Each row comes from the steps of one walk. Every step used is in the known rows, and no mark comes twice. Write the walk behind each row, first mark first.
(in the rows, 128 means zero)
Known rows:
vizol/rizogo/nube/gufiv/fumet: [156  98 191 145 107 127 154 157 109  81 123 114 134 105 102 142 138  95
 112 147 170 120 138 137 156  83 114 125 112 128 129 200 146 114 143 120
 113 109]
fugig/turak/sagev: [233 126 134 173 106 132  62 140 167 187 120 118 113  64 121 175 128 122
 125 146 171 131 136 123  78 123 113 180 122  85 132 160 131 148 153 129
 127 144]
turak/gufiv/fumet/rizogo: [202  69 180 145 106 113 130 103 146  91 106 133 125  86 105 154  96  69
  81 144 141 144 191 113 150 149  96 151 164 122  84 150 118 143 154 100
 152 129]
dulis/gufiv/rizogo: [152  85 171 155 112 177 109 130 127 101 126  84  99 107 145  95  93  87
 117 123 169  86 155 130 171  89 102 147 116 149 147 165  84 137 133 105
 125 139]
vizol/rizogo: [194 138 149 132 132 119 130 144 170 114 109 130 169 112  69 156 138 109
 141 155 165 133 114 136 143 135 111 114 147  98 168 159 115 107 123 165
 107 127]
turak/sagev/dulis/pevas/gufiv/fumet/rizogo/nube: [200  89 166 158 116 146 143 124 154  74  89 112 118  75 139 193 108  73
  56 135 169 110 122 150 181 128 107 173  96 107 102 191 117 125 147 125
 158 148]
fumet/gufiv/turak/sagev/dulis/pevas: [182 107 133 135 110 156 115 102 168 125  75 107 102  80 145 163  95  96
  63  80 164 115 151  64 116  78  99 177  92 139 131 131 136 149 115  87
 132 166]
fugig/rizogo/dulis/gufiv: [172  85 181 131 124 118 131  93 146 158  79  90 117  76 146 133 126  71
  93 161 135 105 136 196 136 104  62 170 116 130 173 144  84 131 109 147
 151  87]
fumet/rizogo: [199  99 174 145 127 117 133 105 154  92  94 125 134 100 114 154  96  86
  97 154 152 144 149 121 145 173  99 137 165 108  98 139 101 129 134 127
 129 154]
sagev/dulis/gufiv/fumet: [173  79 164 125 118 140 145 124 125 113 115 108 105 101 151 131 117  73
  79 115 141  98 173 120 148  76  96 144  91 143 122 155 102 120 132  79
 144  97]
fumet/rizogo/nube/gufiv/turak/sagev: [213 106 162 169 105 125  99 126 147 135 107 109 109  88 135 151 127 105
 127 133 161 146 158 142 128  85 139 165 135 113 134 200 175 132 154 110
  90 150]
gufiv/turak/sagev/dulis/pevas/nube/rizogo: [166 109 125 125 125 177 144 153 129 109 108  94 118 121 137 100 125  88
  56  86 194 145 124  61 112  75 112 141 118 166 108 172 170 183 144 120
 131 183]
turak/sagev/dulis: [223 110 108 138 128 155 121 116 203 155  83 119 117  79 137 172  86  86
  97 104 142  99 139 109  87 105 131 147 101 121 127 157 147 134 149 102
 125 171]
sife/gufiv/pevas/nube: [150 110 144 138  81 153 142 151 111  70  91  65 116 138 112 108 146 125
 121 123 191 101 127  73 126  83 111 121 121 154  91 191 119 106 116 137
 147 173]
fumet/rizogo/nube/gufiv/turak/sagev/dulis/pevas: [183 109 145 141 109 150 124 102 173 109  76 120  98  71 144 166  91  79
  54  89 164 114 137  96 135  92 112 176  85 135 117 150 151 148 126 102
 136 180]
turak/sagev: [217 115 136 161 120 131  90 133 158 155 101 117 121  86 132 157 119 114
 125 137 158 120 138 121  89 109 113 167 119 111 131 166 141 139 149 123
 105 144]
vizol/rizogo/nube/gufiv: [158 127 189 148 116 127 145 158 135  93  99 120 144  92 103 147 131 112
 138 171 174 118 101 162 156 111 118 121 121 131 163 202 168 115 131 187
 107 141]
rizogo/gufiv: [157 114 160 153 130 137 107 126 136 102  85  62 163  95 117 174 116 102
 108 173 156 129  78 130 162 117  87 141 136 140 134 129 134 140 124 173
 106  98]
gufiv/turak: [175 125 152 162 119 129 118 126 122 141 125  81 131 127 125 138 146 115
 134 125 139 152 167 121 148  67 136 147 137 126 149 135 148 120 121 115
  77 110]
turak/gufiv/nube/rizogo/dulis/pevas: [135 100 160 138 113 147 153 129 150 117 100  89 129  74 122 121 126  76
  61 117 189 138 126 107 129  81  79 170 114 163 141 136 141 199  96 153
 154 134]
fugig/turak/sagev/dulis/pevas: [192 124 124 142 110 156 101 110 181 145  88 123 101  63 137 174  97  91
  59  90 167 105 129  78 102 103  98 182  77 125 122 119 129 158 121 109
 149 171]
dulis/pevas: [147 130 156 143 118 139 116 119 129 110  94 114 121  95 130 146 117 108
  77 116 165 113 123  81 131 106  80 171  91 140 128 104 117 151 103 136
 124 138]
pevas/dulis/gufiv/nube/rizogo: [143 100 169 137 137 164 170 159 116  87 141  80 130 131 145  63 147  82
  99 139 189 142 149 114 138  92  98 118 128 176 128 183 136 193 121 150
 147 150]
nube/rizogo: [154 114 146 141 151 156 154 163 125 127 132 112 145 112 131 109 125  96
 105 140 176 150 126 113 108 111 104 126 133 152 137 153 145 182 131 150
 117 141]
fugig/rizogo/fumet: [177 114 149 177 141 118 107  80 172 134  76  79 178  74  80 156 115  82
 144 179 155 133 126 178 119 110  64 144 146 116 175 121 101 114 143 138
 124 108]
sagev/dulis/gufiv/rizogo: [162  82 156 146 116 189 120 122 152 104 117  87  95 100 150 103  76  72
 104 105 162  76 158 126 164  87 110 142 106 152 143 163  91 136 136  90
 134 155]
gufiv/nube: [169 112 172 162 106 136 142 150 134  82 131  66 143 119 100 112 128 108
 141 143 176 117 154 104 129 104 111 118 136 145 111 153 122 133 119 130
 116 130]
sagev/dulis/pevas/gufiv: [156 134 159 129 106 156 155 134 137  96 108 111 126 100 157 142 105 102
  72 103 173  84 130 107 152 107  98 141  76 148 145 134 128 141 124 159
 153 168]
pevas/gufiv/rizogo/fumet: [142 111 157 183 129 163 127 123 155  83 115  57 165  98 112 114 111  90
 146 153 207 116 128 157 179  79  95 119 141 137 186 166 103 124 143 142
 125 142]
sife/gufiv/rizogo/dulis/pevas/nube: [141 108 145 128  84 159 139 139 121  85  75  67 112 119 122 116 130 104
  66  94 199 105 103  68 142  68  97 151 112 148 110 162 109 136 117 135
 147 174]
sokem/gufiv/turak/sagev/dulis/pevas: [180 123 135 131 112 160 118  99 153 124  87 108 112  76 148 152 102  87
  60  80 155 107 139  78 127  70 108 176  76 143 123 132 140 144 115  84
 119 159]

Write each row's walk:
[143 106 160 146 106 147 138 133 155 134 109  88 126  62 116 132 131  80
  62 122 196 143 125 108 123  87  78 176 116 151 142 134 134 201  99 154
 165 135]  fugig/turak/gufiv/nube/rizogo/dulis/pevas
[152 104 159 150 135 159 167 175 124  95 151  85 149 118 116  83 129  93
 117 136 197 150 140 104 114 103 109 110 141 165 120 168 143 184 126 139
 124 145]  gufiv/nube/rizogo
[161  87 184 165 112 137 142 136 136  64 104  37 157 106  95 116 122 118
 152 162 205 135 166  98 145  87  80 110 171 149 144 173 104 126 111 114
 133 125]  rizogo/fumet/gufiv/nube
[221 114 115 143 116 157 128 119 190 152 102 105 115  91 149 160  98  89
 101  91 144 110 160 117 110  80 147 144 102 124 138 166 160 129 151  99
 119 169]  pevas/gufiv/turak/sagev/dulis
[124 108 160 140 110 141 172 141 138 113 105  88 129  81 137 117 135  87
  75 110 202 138 114 112 121  74  90 156 104 148 144 141 109 179  83 142
 152 139]  sife/gufiv/nube/rizogo/dulis/pevas
[147  95 191 141 102 124 150 148  95  92 131 114 123 111 118 119 126  99
 112 135 163 121 160 108 128  79 111 122 117 143 117 174 147 127 144 101
 109 114]  nube/gufiv/fumet
[170  93 188 163 104 133 135 129 142  45 112  45 157 105  95 134 110  87
 116 163 185 135 126 115 169 130  97 114 163 146  92 156 119 140 122 138
 126 125]  fumet/rizogo/gufiv/nube
[158 116 168 119  90 146 130 140 126  88  78 109 104 106 126 112 105 108
  85 109 181 103 122  68 112  85 108 129 109 167 111 183 185 137 145 139
 122 197]  turak/sagev/dulis/pevas/nube/gufiv
[150  88 173 144 131 162 168 172 116  86 137  77 145 118 120  88 122 104
 117 141 207 155 155  87 116  99  95 109 158 169 127 180 133 183 121 124
 131 145]  fumet/gufiv/nube/rizogo
[184  90 171 167 118 128 151 137 133  83  98 109 128  82 131 186 124  90
  97 158 162 124 123 162 176 127 113 160 115  99 107 184  94 110 133 131
 148 121]  sife/gufiv/fumet/rizogo/nube
[184 106 133 118  95 166 114 120 134  91  59  75 101 121 128 138 114 109
  52  78 180 110 133  28 131  70  97 157 114 152  98 161 147 130 138 102
 135 185]  fumet/gufiv/turak/sagev/dulis/pevas/nube
[166  73 193 136 112 111 178 113 157 106  89  93 138  85 112 143 123  60
  81 157 175 154 132 162 143 115 103 134 164 111 124 179 116 138 122 126
 136 124]  nube/gufiv/fumet/rizogo/dulis
[130 111 182 150 107 162 160  98 134  43  85  81 115 155 125 110 174  85
  93 170 168 126 137 120 171 102 112 134 119 148 105 218 160 153 120 178
 155 202]  fumet/rizogo/nube/gufiv/pevas/dulis
[152  98 156 150  95 116 158 158  98 117 135 115 121 103 139 137 138 113
 129 117 158 121 165 117 118  69 123 132 104 117 123 155  83 112 122  85
 133 101]  sife/gufiv/fumet
[136 109 176 159  94 190 128 145 120  71 137  87 114 115 136 104  91  96
 100 102 196  82 142 106 173  92 109 142 100 150 139 161 101 148 137 122
 131 176]  dulis/pevas/gufiv/rizogo
[131  80 180 144 115 155 160 124 138  98 109  64 117 105 136  95 145  77
 109 160 186 115 143 154 148  86  83 141 118 168 138 194 114 147  83 146
 157 124]  nube/rizogo/dulis/gufiv/pevas
[144 113 142 123 131 172 149 163 108  93 109  98 130 128 129  93 130  97
  62 110 199 140 108  60 118  98  90 134 122 171 106 158 151 183 134 149
 132 172]  dulis/pevas/nube/rizogo
[157 102 158 157  93 197 124 138 146  83 130  91 105 102 143 113  79  87
  92  85 194  77 146 103 159  87 119 147  93 147 135 173 111 151 149 105
 137 193]  turak/sagev/dulis/pevas/gufiv/rizogo
[133  79 176 163 120 162 147 122 138  66  94  50 147 110 100 115 131 109
 140 175 212 140 155 105 138  86  72 121 160 164 144 198 118 134  97 122
 146 143]  nube/rizogo/fumet/gufiv/pevas
[157 126 178 156 106 122 131 133 109 127 127  89 124 121 126 117 139 119
 146 129 148 152 170 126 144  58 141 128 141 144 156 158 181 123 126 122
  70 127]  nube/gufiv/turak
[165 115 186 165 109 125 135 128 115 109 116  89 123 112 127 137 135 106
 130 142 152 154 158 148 172  75 140 141 141 133 144 179 176 117 130 130
  85 130]  fumet/rizogo/nube/gufiv/turak
[193 110 154 152  91 131 105 128 141 140  96  89 104  98 133 130 138 108
 108 108 175 142 147 113 112  52 129 166 126 128 138 193 181 142 142 111
  94 156]  rizogo/dulis/pevas/nube/gufiv/turak/sagev
[178  95 144 125  93 169 122 128 136  76  76  64 100 131 126 108 129  98
  85 119 180  84 134  76 136  86  96 139 111 166  89 202 138 116 131 127
 153 176]  turak/sagev/dulis/gufiv/pevas/nube
[153  96 188 140  90 133 157 129 108  94 124 100 128 101 127 139 130  80
  69 116 170 107 152 128 145  83  84 153  90 130 124 151 103 136 136 109
 148 109]  fugig/rizogo/dulis/pevas/gufiv/fumet
[180  88 173 140 125 115 165 106 176 125  79  88 145  83 113 157 121  67
  87 162 170 153 117 167 139 134 100 143 168 102 134 158 104 140 112 148
 135 130]  fumet/rizogo/dulis
[215 107 145 159 112 128  85 121 142 163 111 100 101  94 158 137 136 110
 126 121 146 131 171 138 124  70 124 178 121 119 152 173 146 132 140 102
  98 121]  dulis/gufiv/turak/sagev
[142 106 140 129 132 174 131 139 134  81  81  58 153 104 126 142 109  81
  54 134 186 136  65  86 156 100  86 129 126 172 111 149 158 176 133 165
 131 140]  sagev/dulis/pevas/nube/rizogo/gufiv
[182  86 180 157 128 140 144 114 133  70  84 101 118 102 140 171 140  73
  68 165 153 121 126 163 203 127  98 168 111 110 106 193 106 124 138 145
 156 129]  pevas/dulis/gufiv/fumet/rizogo/nube
[165  97 170 142 115 128 131 139 126  80 115  86 160 108  88 162 136  87
  99 152 166 136 114 124 168  95  99 126 134 120 125 162 117 121 138 121
 112  78]  vizol/rizogo/gufiv/fumet
[189  84 198 132 114 124 151 102 110  64 113 115 142  97 119 137 107  70
  78 147 153 141 162 115 168 139  98 134 152 116  77 166  93 116 139  74
 121 124]  sokem/gufiv/fumet/rizogo
[135 102 170 166 107 157 123 120 138  67  98  45 148 111 100 143 130  96
 123 175 179 117 109 122 156 106  90 133 127 159 110 170 136 133  99 153
 127 123]  rizogo/gufiv/pevas
[154 104 151 186 112 169 133 161 131 101 113  83 119  87 136 160 119 109
 135 139 175  92 109 163 171  85 132 160  93 117 146 189  92 118 129 138
 131 139]  sife/gufiv/rizogo/nube
[153  85 162 144 125 141 179 151 163 135 114  66 153  84 109 109 139  69
 100 150 189 155 129 154 118  84 103 135 156 154 154 177 151 192 114 165
 143 120]  turak/gufiv/nube/rizogo/dulis
[127 107 162 171 118 163 120 118 146  67  93  58 147  97  99  98 107  87
 130 140 215 120 119 120 168  64  89 121 142 156 165 171 126 130 139 130
 120 163]  dulis/pevas/nube/gufiv/rizogo/fumet
[159  96 157 150 126 156 152 169 133 110 146  94 146 100 111  87 121  88
 114 137 180 147 164 106 115 100 104 124 147 182 124 166 166 202 135 148
 141 139]  turak/gufiv/nube/rizogo
[134 109 155 166  88 138 155 144 127  97 121  88 121 108 125 120 141 123
 160 143 179 110 153 123 115  88 119 127 110 142 125 178  97 112  84 128
 148 146]  sife/gufiv/pevas
